Every row comes from one small tree of marks. The marks that hang from a mark follow it in brackets, in alphabetical order. Every link used is in the known rows. Which tree was each row made from?
Known rows:
kare[zarada]: -15.3 -20.1 -23.6  -3.4  12.3 -17.6 -29.1 -31.2 -15.4   1.6 -25.6  26.2   8.2 -10.6  32.0 -14.2 -12.3 -18.9  -0.1  35.5
fadag[kuvufut[moso[kare[zarada]] sugel]]:  17.8   1.7  -7.3  -3.4  19.4  -7.7  16.9  44.4  24.5  -7.6  23.7 -13.7 -26.7 -26.4  16.1  -6.1   0.4   2.8  31.6  10.1
kare[fadag sugel]: -41.6  -1.4 -17.0  -9.5   0.7 -10.2  -0.9   8.9  -1.6   0.9 -29.6   9.2   7.4  15.7  15.3   0.5 -25.8   9.5  -4.7  -5.4
sugel[kare[moso]]:  -5.1   1.6  25.0  -1.5 -14.3  -6.2  -2.3 -35.5 -22.9  10.4   2.2  24.2   8.5   3.9 -26.2  -4.8   7.8  -7.3   8.6 -22.9
sugel[kare[fadag moso zarada]]:  -7.8  -1.6  24.4   6.5 -14.8  -2.2   4.9 -24.0 -10.9  11.0  13.5  32.0  -3.9  -1.3  10.7  -2.9   4.1  -4.1  -5.4 -18.7
zarada[kare]:  -5.5  -4.9   8.3 -24.1 -15.4   3.2 -13.7  -5.7 -33.8   7.1 -27.5  18.9  27.7  -0.3 -15.2 -12.0   4.5 -27.3 -19.5 -20.5
zarada[kuvufut]: -14.6  -5.0  -7.7 -30.8   1.0  -0.5 -19.7 -10.2  -9.8   1.2 -21.0  -7.6  19.5 -12.5 -25.0  -2.5  -5.0  -4.2 -20.5   7.5
fadag[kuvufut[sugel]]:   4.3  -2.8 -18.5  -1.0   9.4 -16.4 -13.5  29.1   6.1 -14.7 -20.2 -24.1  -6.9  -0.9 -11.6 -22.6 -16.6   8.0  31.5  21.2
sugel[kare]:  -7.1   2.3  13.8  -9.9 -21.3   1.8 -22.8 -38.2 -37.8   5.1 -13.1  18.5  20.1  -1.8 -17.0 -20.8   8.1 -21.6 -14.0 -16.2
fadag[kuvufut[moso zarada]]:   0.2   8.9  -2.9  15.9   0.3 -18.1  -5.6   3.8   6.4  -8.4   1.6 -17.6 -26.3  10.5  26.8  11.8  -4.6   8.9  -8.2  27.5
moso[kare[fadag sugel]]: -33.1  14.6  -7.6 -10.1  12.9   6.3  10.5   7.0  -6.1  19.1  -2.2  13.4   9.9  12.4   5.4  22.4 -10.4  10.1  -1.5 -26.6
moso[kare kuvufut]:  -6.6  17.3  21.3   6.0  15.5  18.6  -1.9 -11.3 -23.0  42.6   3.4 -10.2  17.8   1.8   1.4  14.8  17.8  20.1   0.1  -2.6
kare[fadag moso[kuvufut] sugel zarada]: -25.6  -3.4   6.3  29.3  27.1 -12.9  20.5  24.4  33.5   8.3  15.5  10.3 -16.2  16.8  37.5  15.5 -10.8  29.0  14.4  24.8
kare[fadag[kuvufut]]: -28.8  17.5   7.3  -8.3  -6.1  -8.6  -6.6  11.3 -14.4   6.3 -35.4 -21.4  -6.0  16.4  11.7  -2.5 -22.8  36.6 -10.7  -2.4
moso[kare]: -14.5   7.9  -4.6 -14.3   9.9   6.4  -8.2 -27.6 -29.5  28.1 -11.7  14.5  18.6  -3.1  -4.3  12.5   1.9  -1.6   4.1 -14.0
moso[kuvufut]: -11.9   1.4  13.3   7.6   2.4   1.1 -15.3 -13.6 -20.7  23.2 -24.6 -13.8  15.0   4.5   8.4  -7.8   4.4  16.5  -1.4  20.5
zarada[kare kuvufut[fadag]]:  28.7  -5.5  27.0 -47.3 -33.0  26.6   6.1  20.8 -23.0 -11.1 -15.3 -18.4  21.2  -6.1 -46.7 -16.1  16.9  -7.8 -29.9 -44.8
kare[sugel[kuvufut]]: -17.5  13.1 -18.7   5.2  19.7  -6.3 -23.5 -24.9   9.7 -18.9 -10.9  -0.5  16.2  -5.3 -22.5  -5.5 -11.1   1.0   4.0  22.2
kuvufut[fadag sugel[kare] zarada]:  66.8 -16.9  -9.6  24.7 -38.4  18.6  -0.8 -11.2 -12.3 -16.8  13.3  -6.4  -6.8  11.7 -13.8 -28.6  19.8 -35.0  20.7 -16.2
kuvufut[moso zarada]:   3.0 -10.4 -13.6  12.6 -11.5 -11.5  -2.9 -25.0  -6.9   5.6  -5.3   8.1 -11.7  -1.6  33.3  11.6   2.8 -22.0  -9.1  17.6

Write each row's tree:
 -1.9   0.4  27.2 -22.4 -27.5  13.0   6.3   1.0  -2.8  -0.5  21.4   6.2  -2.7 -28.8   6.6 -12.6  14.6 -16.5 -44.5 -23.3
sugel[kare[fadag zarada[kuvufut[moso]]]]
-19.5 -18.7 -35.1 -14.8  32.8 -15.0 -21.8   9.1  25.7 -27.0   7.8  18.5   7.3 -10.1   4.1  -1.8 -14.5 -22.3 -14.2  42.2
kare[sugel zarada[kuvufut]]
-18.0   5.0   8.8 -38.4  -8.9  12.3   7.7  47.7   5.9 -10.4   2.4   0.8  19.7   2.7 -33.9   6.2  -0.5 -15.3 -47.8 -36.2
zarada[kare[fadag sugel] kuvufut]
-12.0  12.8  21.2 -40.6 -10.2  18.5  26.3  17.1  -1.6  23.0   8.6 -17.2   2.1 -28.8  -7.4  20.4   8.7  14.2 -26.7 -40.0
zarada[kuvufut[moso[kare[fadag]]]]
  8.1 -15.9   6.0  25.0  22.6 -10.3  21.0  17.6  28.5  -9.2  12.2   2.3 -16.7  18.5  21.8   0.2  -1.3  29.0  37.7  26.8
kare[moso[kuvufut[fadag]] sugel zarada]
 31.4   1.1 -10.2  27.8   8.1 -11.2   4.7  39.4  20.7 -17.4  25.4  -6.7 -19.7  20.5 -19.0   6.5   3.2 -17.1  19.5  10.1
fadag[kuvufut[sugel zarada[kare[moso]]]]
-24.9  21.4   3.0  12.4  12.5  -6.2  14.1  -6.8  25.8  -4.0   2.0  -2.9  -2.9   4.2 -20.7  18.9 -15.0  33.0  16.2  -8.2
kare[fadag moso sugel[kuvufut]]
 60.4 -29.8 -16.6  10.7 -34.5   5.6  27.0  16.0   9.9 -13.1  -2.4 -21.8 -26.2  -7.9  18.9 -19.3   8.0 -17.3  36.5  -6.5
kuvufut[fadag moso sugel zarada]
-10.5   0.9 -20.8  24.8  41.3 -20.9  -8.7 -22.3  39.6 -22.6  20.3  22.9  -6.7  -9.4  -4.0   9.2 -10.4   1.3  25.5  41.1
kare[moso sugel[kuvufut] zarada]
 36.0   6.1  42.5  36.2 -24.8  15.4  12.1 -27.1 -15.6  11.3  27.6  -6.1  -8.5  28.4 -13.5   2.6  30.9  10.8   5.8 -16.0
sugel[kare[moso[kuvufut[fadag zarada]]]]
-22.9  31.3  13.9  -9.2   6.2   7.5   5.0   9.4 -18.0  25.7  -7.6 -12.8  -0.9  11.2   3.8  19.5  -8.9  36.6  -6.1 -25.3
moso[kare[fadag[kuvufut]]]
 36.9  12.9  -4.9  27.0 -15.0  16.6 -19.8 -55.3 -12.4 -10.0 -10.5 -23.5   1.1   4.9 -12.2  -3.6   9.9   5.8  -0.6  11.3
sugel[kuvufut[fadag zarada]]
 14.6  -2.8   3.3  45.6  -2.2   2.8  24.6  14.9  20.0  26.3  15.6 -16.6 -19.0  19.0  15.1  18.6   4.3  17.9  27.8   7.7
kare[fadag moso[kuvufut[sugel zarada]]]
 10.0 -23.5  -9.6 -25.9   4.4  -4.2  15.5  30.2  31.3 -34.6   9.4  -4.8 -13.0 -18.7  12.9 -11.9  -3.8  -3.6  -2.5   9.7
kare[sugel zarada[kuvufut[fadag moso]]]
 41.2 -34.2  -9.8 -28.0 -13.7   5.1  17.6  32.1  23.0 -22.1   3.9 -19.5 -14.4 -41.6   5.4 -31.9   4.4 -11.9  17.6   3.5
kare[zarada[kuvufut[fadag moso sugel]]]
  1.0  -5.6 -23.6  16.0   3.8  -4.2 -18.0  -1.2  -4.4 -12.4   8.5  28.3  10.8  26.3   2.5  14.8   4.5 -48.6 -25.1   9.7
kuvufut[zarada[kare[sugel]]]
-17.0  25.0 -11.5  10.4  30.7  13.9  -3.5 -11.4  15.0   4.2  25.3  12.0   4.9 -12.8   9.1  18.0  -0.5   5.0  -7.0   1.5
moso[kare[fadag sugel[kuvufut] zarada]]
